Each row was made from one walk, in order. Every step used is in the known rows, and no mark comes twice. Write each row's walk.
In the rows, 128 means zero.
Known rows:
fida vekeb: [134, 138, 169, 116, 125, 102, 120, 143, 133, 141, 153, 115, 149, 145, 135,
 103,  96, 163, 102,  98, 111, 132, 173,  99,  91, 130]
sumu baked: [141, 102, 161, 138, 116, 122, 105, 126, 133, 136, 156, 136, 144, 136, 141,
 116,  92, 124, 104, 101, 130, 145, 163, 104,  60, 137]
dinuge fuler fida: [124, 114, 159,  74, 131, 127, 129, 162, 158, 139, 167, 164, 141, 125, 150,
 150,  94, 166,  96,  96, 139, 117, 151,  76, 111, 132]
baked sumu fuler dinuge: [127, 119, 155, 115, 129, 128, 125, 131, 157, 127, 163, 117, 138,  99, 125,
 132,  85, 136,  95, 108, 184, 124, 166, 115,  62, 144]
dinuge baked fida kuzif: [172, 125, 171, 104, 163, 149,  47, 134, 141, 177, 145, 149, 150, 125, 175,
 137,  80, 147,  88,  98, 130, 187, 191,  97,  87, 156]
kuzif fida: [147, 135, 157, 117, 131, 113,  93, 120, 146, 137, 143, 146, 145, 140, 146,
 115,  96, 156, 102,  92, 105, 165, 158,  97,  89, 138]
kuzif fida fuler dinuge baked: [149, 146, 186,  93, 151, 126,  97, 126, 119, 169, 150, 194, 150, 109, 179,
 202,  84, 148, 102,  98, 130, 172, 166,  94, 120, 129]
dani fuler: [131, 122, 148, 122, 142, 103, 145, 156, 113, 135, 159, 176, 145, 137, 151,
 135,  97, 155, 119,  96, 121, 121, 162,  73,  87, 159]
dinuge baked sumu fuler fida: [139, 100, 155, 113, 105, 135, 104, 145, 174, 127, 168, 142, 143, 109, 154,
 125,  93, 135,  78,  86, 210, 119, 178, 114,  69, 133]
kuro lovuz: [133, 119, 149, 135, 152, 105, 158, 133, 155, 109, 150, 134, 141, 152, 141,
 117,  91, 137, 102, 105, 112, 163, 152,  73,  83, 136]
sumu fuler dinuge baked fida: [137, 116, 169,  94, 165, 162, 101, 124, 157, 153, 164, 162, 140, 107, 172,
 168,  81, 146,  65, 106, 172, 144, 176, 100,  80, 154]
sumu baked fida fuler dinuge: [139,  89, 181, 132, 129, 144,  67, 121, 120, 174, 172, 154, 143, 102, 162,
 168,  88, 121, 120, 114, 123, 159, 164, 106,  80, 122]
fuler fida vekeb: [129, 134, 165, 112, 103, 108, 119, 151, 147, 159, 167, 134, 150, 143, 145,
 116, 103, 169, 101,  86, 138, 116, 164,  99, 103, 123]
baked dinuge fuler: [135, 123, 169,  71, 177, 121, 128, 160, 164,  93, 146, 133, 138, 113, 162,
 139,  91, 161, 100, 116,  87, 130, 173,  75, 114, 128]
dani baked fida kuzif: [157, 120, 167, 118, 152, 140,  12, 119, 140, 182, 154, 136, 151, 141, 167,
 104,  85, 166, 111, 111, 114, 189, 179,  96,  77, 155]
sumu fuler dinuge: [118, 124, 158, 110, 141, 132, 151, 135, 139, 145, 164, 147, 140, 112, 129,
 153,  85, 147,  85, 106, 170, 130, 154,  97,  76, 145]
sumu baked dinuge fuler: [145, 103, 178,  90, 157, 128, 100, 148, 163,  94, 147, 125, 135, 108, 162,
 134,  92, 137, 101, 118,  96, 131, 176,  85,  88, 125]
dani fuler dinuge baked sumu: [145, 149, 164,  92, 165, 116, 130, 149, 132, 135, 160, 187, 144, 107, 182,
 185,  84, 143, 110, 102, 168, 116, 182,  91,  89, 173]
sumu fuler: [124, 101, 149, 128, 121, 124, 137, 139, 139, 127, 159, 128, 142, 127, 121,
 107,  92, 144,  85,  99, 153, 135, 160,  98,  67, 135]
baked fida fuler dinuge: [130, 111, 172, 112, 149, 138,  95, 132, 121, 172, 171, 161, 146, 107, 163,
 175,  87, 147, 118, 113, 114, 156, 161,  95, 107, 125]
kuzif fida vekeb: [149, 152, 173, 116, 120, 100,  81, 123, 146, 145, 140, 119, 148, 144, 140,
  95, 101, 171, 100,  90,  94, 156, 170, 103,  95, 130]
baked dinuge fuler fida kuro: [141,  95, 150,  47, 166, 139, 124, 151, 164, 136, 172, 186, 138, 109, 174,
 139,  99, 169, 105, 110,  99,  82, 155,  81, 128, 131]
fida fuler dinuge: [123, 125, 170, 110, 141, 119, 141, 145, 105, 164, 167, 168, 147, 112, 149,
 184,  86, 144, 121, 110, 131, 143, 154,  90, 110, 123]
fuler dinuge baked: [138, 152, 171,  82, 172, 134, 142, 136, 134, 154, 156, 184, 147, 125, 176,
 192,  77, 147,  85, 103, 155, 143, 170,  91, 105, 156]
lovuz kuro: [149, 128, 124, 124, 150, 100, 136, 131, 129, 113, 156, 143, 142, 145, 144,
 114,  88, 149,  90, 109, 121, 163, 154,  97,  94, 135]
dinuge fuler: [128, 118, 163,  80, 151, 122, 130, 154, 143, 122, 153, 144, 140, 127, 142,
 136,  87, 160,  97, 107, 111, 130, 159,  77, 101, 140]
kuzif fida kuro lovuz: [159, 107, 139, 118, 158, 114, 118,  96, 154, 137, 150, 170, 140, 148, 146,
  96,  96, 149, 107, 102,  81, 154, 140,  86,  88, 145]
dani fuler dinuge baked: [136, 155, 167,  87, 177, 122, 156, 153, 114, 155, 160, 216, 146, 122, 185,
 206,  83, 153, 100, 100, 153, 120, 172,  72, 105, 177]
baked fida: [140, 106, 153, 117, 145, 136,  87, 127, 150, 142, 159, 137, 145, 136, 157,
 112,  93, 151, 102, 103, 106, 155, 168,  96,  83, 142]

Which walk is each row?
[139,  97, 175,  85, 136, 132,  99, 157, 178, 112, 160, 146, 136, 108, 172,
 147,  99, 143,  99, 107, 120, 117, 168,  85,  98, 119] : sumu baked dinuge fuler fida
[134, 132, 181,  94, 156, 129, 137, 145, 106, 167, 164, 189, 151, 110, 174,
 209,  79, 139, 103, 106, 149, 149, 169,  90, 118, 130] : fida fuler dinuge baked
[133,  96, 147, 135, 110, 120, 110, 134, 158, 110, 158,  98, 140, 113, 118,
  86,  93, 133,  97, 100, 168, 129, 171, 117,  50, 133] : baked sumu fuler
[144, 105, 158, 119, 126, 130, 106, 136, 159, 109, 155, 121, 143, 112, 144,
 112,  86, 129,  79,  97, 184, 133, 185, 115,  58, 139] : dinuge baked sumu fuler
[143, 116, 166, 129, 117, 108,  86, 128, 119, 151, 150, 153, 148, 125, 145,
 132,  98, 149, 121,  95,  98, 172, 157,  96, 102, 113] : kuzif fida fuler
[148, 105, 167, 128, 142, 119, 101, 133, 152, 108, 150, 124, 142, 124, 162,
 119,  97, 126, 107, 110, 106, 143, 177, 101,  74, 124] : sumu baked dinuge
[150, 126, 172,  68, 159, 129,  91, 175, 168, 144, 150, 144, 141, 104, 165,
 152,  92, 166, 103, 104, 121, 144, 173,  75, 121, 128] : baked dinuge fuler fida kuzif
[127, 122, 172,  62, 161, 128,  89, 156, 177, 116, 164, 161, 143, 125, 190,
 148,  97, 182, 102, 114, 112, 118, 167,  71, 121, 126] : dani baked dinuge fuler fida
[130, 131, 169,  93, 155, 142, 146, 136, 140, 147, 160, 169, 143, 111, 155,
 177,  78, 143,  67, 103, 188, 134, 169,  97,  84, 150] : sumu fuler dinuge baked
[147,  82, 144, 116, 176, 138,  72,  90, 157, 148, 172, 169, 143, 157, 174,
  88,  92, 158, 110, 122,  81, 146, 153,  85,  81, 153] : dani baked fida kuro lovuz
[159, 110, 160, 115, 108, 139,  69, 151, 163, 162, 158, 133, 146, 101, 146,
 125,  86, 134,  81,  85, 218, 147, 186, 116,  64, 141] : dinuge baked sumu fuler fida kuzif
[134,  91, 145,  56, 141, 139, 129, 145, 143, 162, 180, 197, 140, 121, 151,
 137,  95, 168, 102, 100, 123,  82, 141,  84, 115, 143] : dinuge fuler fida kuro
[148, 152, 189,  82, 170, 140,  86, 128, 148, 167, 157, 150, 148, 124, 186,
 163,  84, 165,  82, 105, 127, 141, 189, 102, 107, 150] : fuler dinuge baked fida vekeb
[135,  84, 142,  73, 158, 128, 153, 138, 165, 137, 175, 188, 135, 133, 151,
 131,  94, 158, 100, 106, 114, 102, 132,  66, 111, 138] : dinuge fuler fida kuro lovuz
[149,  76, 139,  95, 115, 146, 101, 127, 159, 153, 181, 174, 144, 107, 154,
 112,  94, 138,  84,  90, 197,  86, 167, 124,  73, 144] : dinuge baked sumu fuler fida kuro
[158, 141, 182, 100, 140, 122,  72, 122, 138, 152, 150, 165, 148,  95, 176,
 182,  84, 135, 112, 100, 145, 167, 176, 111, 105, 127] : kuzif fida fuler dinuge baked sumu
[157, 126, 177,  96, 167, 166,  65, 129, 145, 189, 153, 154, 143,  98, 163,
 167,  74, 145,  70, 104, 179, 174, 184, 103,  77, 163] : sumu fuler dinuge baked fida kuzif
[139, 132, 186,  93, 154, 149,  88, 127, 156, 162, 161, 133, 143, 111, 166,
 148,  85, 162,  64, 104, 160, 135, 188, 107,  85, 145] : sumu fuler dinuge baked fida vekeb
[136, 130, 165, 106, 166, 116,  91, 132, 154, 113, 153, 141, 148, 141, 181,
 120,  94, 164, 110, 118,  96, 146, 178,  88,  99, 132] : dani baked dinuge
[130, 119, 165,  66, 157, 126, 127, 170, 178, 109, 159, 153, 139, 113, 172,
 153,  98, 166,  99, 105, 114, 115, 165,  72, 126, 122] : baked dinuge fuler fida
[141, 116, 170, 113,  94, 122,  92, 148, 172, 135, 166, 112, 146, 115, 148,
 106,  98, 150,  76,  85, 201, 106, 189, 122,  74, 123] : dinuge baked sumu fuler fida vekeb
[169,  96, 170, 141, 129, 144,  23, 119, 138, 176, 151, 121, 145, 122, 149,
 106,  88, 127, 108, 103, 124, 186, 180, 110,  51, 146] : sumu baked fida kuzif
[137, 139, 176, 109, 136, 116, 101, 125, 117, 169, 155, 171, 146, 111, 152,
 177,  91, 151, 119, 101, 114, 166, 151,  94, 112, 123] : kuzif fida fuler dinuge
[144, 138, 168,  88, 185, 142, 110, 141, 131, 161, 164, 211, 144, 116, 201,
 195,  85, 157,  99, 104, 137, 132, 179,  76, 101, 178] : dani fuler dinuge baked fida
[157, 113, 142,  98, 140, 125,  91, 101, 131, 163, 155, 180, 145, 137, 148,
 102,  97, 160, 108,  96,  92, 135, 148, 104,  93, 150] : kuzif fida kuro
[145, 137, 173,  83, 180, 153,  97, 124, 148, 160, 160, 179, 146, 120, 193,
 182,  80, 150,  83, 107, 138, 155, 177,  94, 101, 159] : fuler dinuge baked fida
[146, 153, 184,  88, 174, 128,  98, 145, 130, 169, 161, 182, 146, 121, 196,
 176,  91, 172,  97, 101, 126, 122, 190,  83, 107, 170] : dani fuler dinuge baked fida vekeb
[148,  95, 173, 114, 146, 141,  76, 137, 123, 157, 162, 164, 151, 119, 181,
 152,  88, 139, 102, 103, 116, 164, 182,  94, 105, 123] : dinuge baked fida fuler
[156, 107, 155,  82, 205, 155, 122, 100, 156, 159, 167, 202, 140, 127, 192,
 164,  80, 143,  88, 117, 114, 143, 159,  85, 102, 167] : fuler dinuge baked fida kuro lovuz
